Each row comes from the steps of one walk. Every step used is in the known rows, and no mark comes twice. Write the walk behind each row, first mark first.
Known rows
gule rodun tige kizofel sonef: [-2.45  5.11 -2.45  0.90  0.08  5.26 -0.77 -0.51 -2.52 -1.58  1.62  1.12
  3.61  5.37 -1.11 -0.05 -1.07  1.97 -4.83 -6.21]
sonef rodun gule kizofel: [ 1.43  5.56  2.52 -0.88 -2.18  1.87  2.06  0.21  0.04  0.80 -1.24  1.04
  2.41  1.23 -0.63  0.50 -4.85 -3.39 -1.82 -0.36]
rodun tige: [-0.87  3.31 -0.53  2.92  0.57  3.82 -0.82  0.42  0.84 -0.44  0.71  0.39
  1.48 -0.02 -0.95  0.69 -1.71  2.75 -3.83 -2.29]
lefe rodun: [ 0.60  3.35  1.73  1.02 -0.34  1.47 -2.09 -1.17 -0.17 -0.05  2.65  1.63
  1.84  2.46 -0.72 -0.35 -1.07  2.80 -3.90 -0.20]
lefe rodun tige: [-0.43  5.43 -0.52  2.07  1.02  4.09 -2.84 -1.03  0.00 -0.91  2.03  1.66
  2.60  2.32 -1.43 -1.21 -2.58  4.75 -5.48 -2.40]
sonef rodun gule kizofel tige: [ 1.44  8.14  0.66 -0.10 -1.28  2.99  1.29 -0.39  1.38 -0.18 -2.13  0.41
  1.10 -0.16 -0.09  1.30 -6.66 -1.69 -1.50 -0.24]
kizofel sonef rodun tige: [-0.04  6.94  2.16  5.52 -0.45  6.54 -3.07  0.59 -1.57 -2.98  1.30  0.98
  3.23  4.36 -1.64 -0.03 -4.18  2.03 -4.32  0.04]
gule kizofel lefe rodun: [ 0.87  2.27  2.26 -0.41 -0.40 -0.01 -1.50 -2.49  0.29  0.08  4.40  2.10
  2.42  3.86 -1.78 -0.64 -0.72  1.95 -2.39  0.69]
lefe rodun tige kizofel sonef: [-1.57  5.45 -0.08  1.58  1.08  4.70 -2.50 -1.65 -3.19 -1.05  3.88  0.40
  6.14  4.44 -0.89 -2.89 -1.61  3.25 -6.30 -3.90]
rodun tige kizofel: [-1.74  2.33 -2.43  1.28  1.21  3.11  0.78 -0.25 -0.33  0.32  1.28 -0.52
  2.68 -0.06  0.34 -0.49  0.71  1.17 -5.22 -4.45]
rodun sonef kizofel lefe: [ 0.04  3.05  3.01  3.49 -1.30  2.18 -0.17 -0.68  0.61  0.56  2.54 -0.60
  0.52  1.86  1.06  2.85  1.60  4.17 -0.34  0.31]
tige kizofel sonef: [-0.89  1.60  1.66  1.16 -0.68  2.00  0.43 -0.32 -2.43  0.20  3.30 -0.80
  4.15  2.20  0.16  0.07  0.89 -0.56 -3.43 -1.34]
tige kizofel lefe rodun sonef: [ 0.66  2.96  1.73 -0.41  1.00  3.45 -2.64 -1.85 -0.31  0.65  4.71  0.86
  2.00  3.91  0.91 -1.40  3.49  3.84 -4.54 -2.44]
rodun sonef: [ 0.80  3.44  3.15  1.52 -1.21  3.80 -0.84  1.42  0.64  0.95  1.55  0.65
  0.34 -0.38  1.35  1.50  0.65  3.04 -2.79 -1.26]
rodun gule: [ 0.38  2.59  1.31 -0.49 -0.64  2.07  1.06 -0.12  1.54  1.36 -0.77 -0.66
  1.52 -0.24 -0.97  1.49 -2.81 -1.56 -1.15 -1.01]
rodun gule kizofel: [ 0.32  2.97  1.84 -2.37 -1.98  0.42  2.87 -0.16  0.47  2.12 -0.30  0.31
  3.01 -0.98 -0.85  0.58 -3.49 -2.66 -0.92 -1.52]
tige kizofel: [-0.63  0.56 -0.31  0.07  0.02  0.49  1.61 -0.31 -0.52  1.43  1.86 -0.50
  2.06 -0.05  1.12  0.49  2.31 -0.61 -3.71 -2.22]
rodun sonef kizofel: [-0.24  4.65  2.93  2.97 -2.49  2.29  0.91  0.71 -0.75  1.16  1.42 -0.21
  1.36 -0.37  2.25  2.54  0.41  4.01 -1.56 -1.27]
tige kizofel lefe rodun: [ 0.10  0.86  0.20 -0.21  1.49  0.98 -1.60 -2.99 -0.09  0.20  4.77  0.32
  2.21  4.53 -0.56 -1.07  2.60  1.86 -4.15 -1.15]

Write each row's walk
[-2.17  3.99 -4.32 -0.18  0.64  3.72  0.29 -0.51 -0.62 -0.56  0.16  1.42
  1.34  2.92 -0.20  0.60  0.25  1.87 -5.22 -6.97]  gule rodun tige kizofel
[-0.51  8.67 -1.05  2.16 -1.96  4.29 -0.15 -0.18  0.30 -0.86 -0.77  0.98
 -1.28  1.43  2.32  4.50 -2.00  6.33 -1.29 -3.73]  gule rodun sonef kizofel tige
[ 0.08  4.19  3.89 -1.21 -2.53  1.92  1.85 -0.25 -1.34  1.07  1.02  0.01
  5.20  1.15 -1.78 -0.02 -4.99 -3.04 -0.30 -0.57]  rodun gule kizofel sonef
[ 0.21  9.00  1.16  3.02 -0.95  3.72 -1.86 -1.25 -0.22 -0.31  1.70  0.48
  1.13  0.62  2.37  1.61 -2.33  7.76 -2.78 -1.46]  lefe rodun sonef kizofel tige
[ 0.17  2.27  0.12 -2.46  1.68  1.77 -0.49 -3.31  0.67  0.95  2.49 -0.63
  3.02  4.05 -1.41 -1.23 -0.23 -0.53 -3.03 -2.21]  tige kizofel lefe rodun gule
[-0.05  3.18  1.33  2.84 -0.31  0.02 -1.36 -3.15 -0.17 -0.55  3.58  0.31
  2.13  4.61 -0.95  1.13 -0.11  4.02 -1.66  1.27]  sonef kizofel lefe rodun
[-1.22  5.10 -2.64  1.56  0.13  4.44 -1.26  0.06  0.59 -1.38 -0.37  2.15
  0.25  3.10 -1.58  1.77 -2.10  3.38 -4.00 -4.74]  gule rodun tige
[ 0.97  2.01  1.82  1.38  0.91  1.67 -3.13 -2.41  1.10 -0.72  4.05  1.17
  1.17  4.56 -2.00  0.22  0.26  3.00 -2.85  1.19]  kizofel lefe rodun
[ 1.25  6.29  3.97  1.78 -1.65  4.68 -0.93  0.14 -0.97 -1.23 -0.08 -0.01
  3.28  4.11 -1.87  0.80 -5.08 -2.17 -1.66  1.12]  kizofel sonef rodun gule
[-1.40  4.42 -2.13  0.50  1.76  3.37 -1.41 -1.73 -1.27  0.01  2.55  0.76
  3.75  2.11  0.04 -2.31 -0.17  3.52 -6.77 -4.94]  lefe rodun tige kizofel
[ 0.05  6.74  2.97  1.96 -1.91  2.50 -1.15 -0.82 -1.68  0.73  2.60  1.03
  2.55  1.81  1.82  0.50 -0.44  6.05 -3.06 -1.39]  lefe rodun sonef kizofel
[ 0.74  5.13  2.03 -3.24 -1.45  0.78  0.97 -1.46 -0.41  1.55  1.06  1.50
  4.16  1.28 -1.27 -1.31 -4.41 -0.74 -2.44 -1.91]  lefe rodun gule kizofel
[ 1.40  4.42  4.10 -0.37 -1.03  2.80 -2.41 -1.27  0.05  0.57  4.57  2.48
  2.14  3.39 -0.37 -1.03  0.09  4.15 -2.81 -0.62]  gule kizofel lefe rodun sonef
[ 0.72  1.65  1.98 -1.74 -0.82  0.61  1.74 -1.27  1.86  1.33  0.99 -0.21
  2.20  1.28 -2.13  1.00 -2.48 -2.51  0.31 -0.02]  rodun gule kizofel lefe
[-0.09  3.85 -0.43  2.81  2.05  4.18 -4.04 -2.31  1.30 -1.82  3.42  1.20
  1.81  4.52 -2.64 -0.77 -1.44  4.82 -4.36 -1.13]  kizofel lefe rodun tige
[-0.37  1.10  1.12  3.66 -0.92 -0.36  0.67 -1.67  0.81  0.11  2.28 -0.96
  0.94  2.22 -0.60  3.12  0.65  1.85 -0.15  1.83]  sonef kizofel lefe
[-2.02  3.44 -0.35  2.45  0.58  4.35 -0.53 -0.22 -2.37 -0.69  2.67 -0.76
  4.89  2.02 -0.51 -0.93 -0.81  1.18 -4.83 -3.61]  rodun tige kizofel sonef
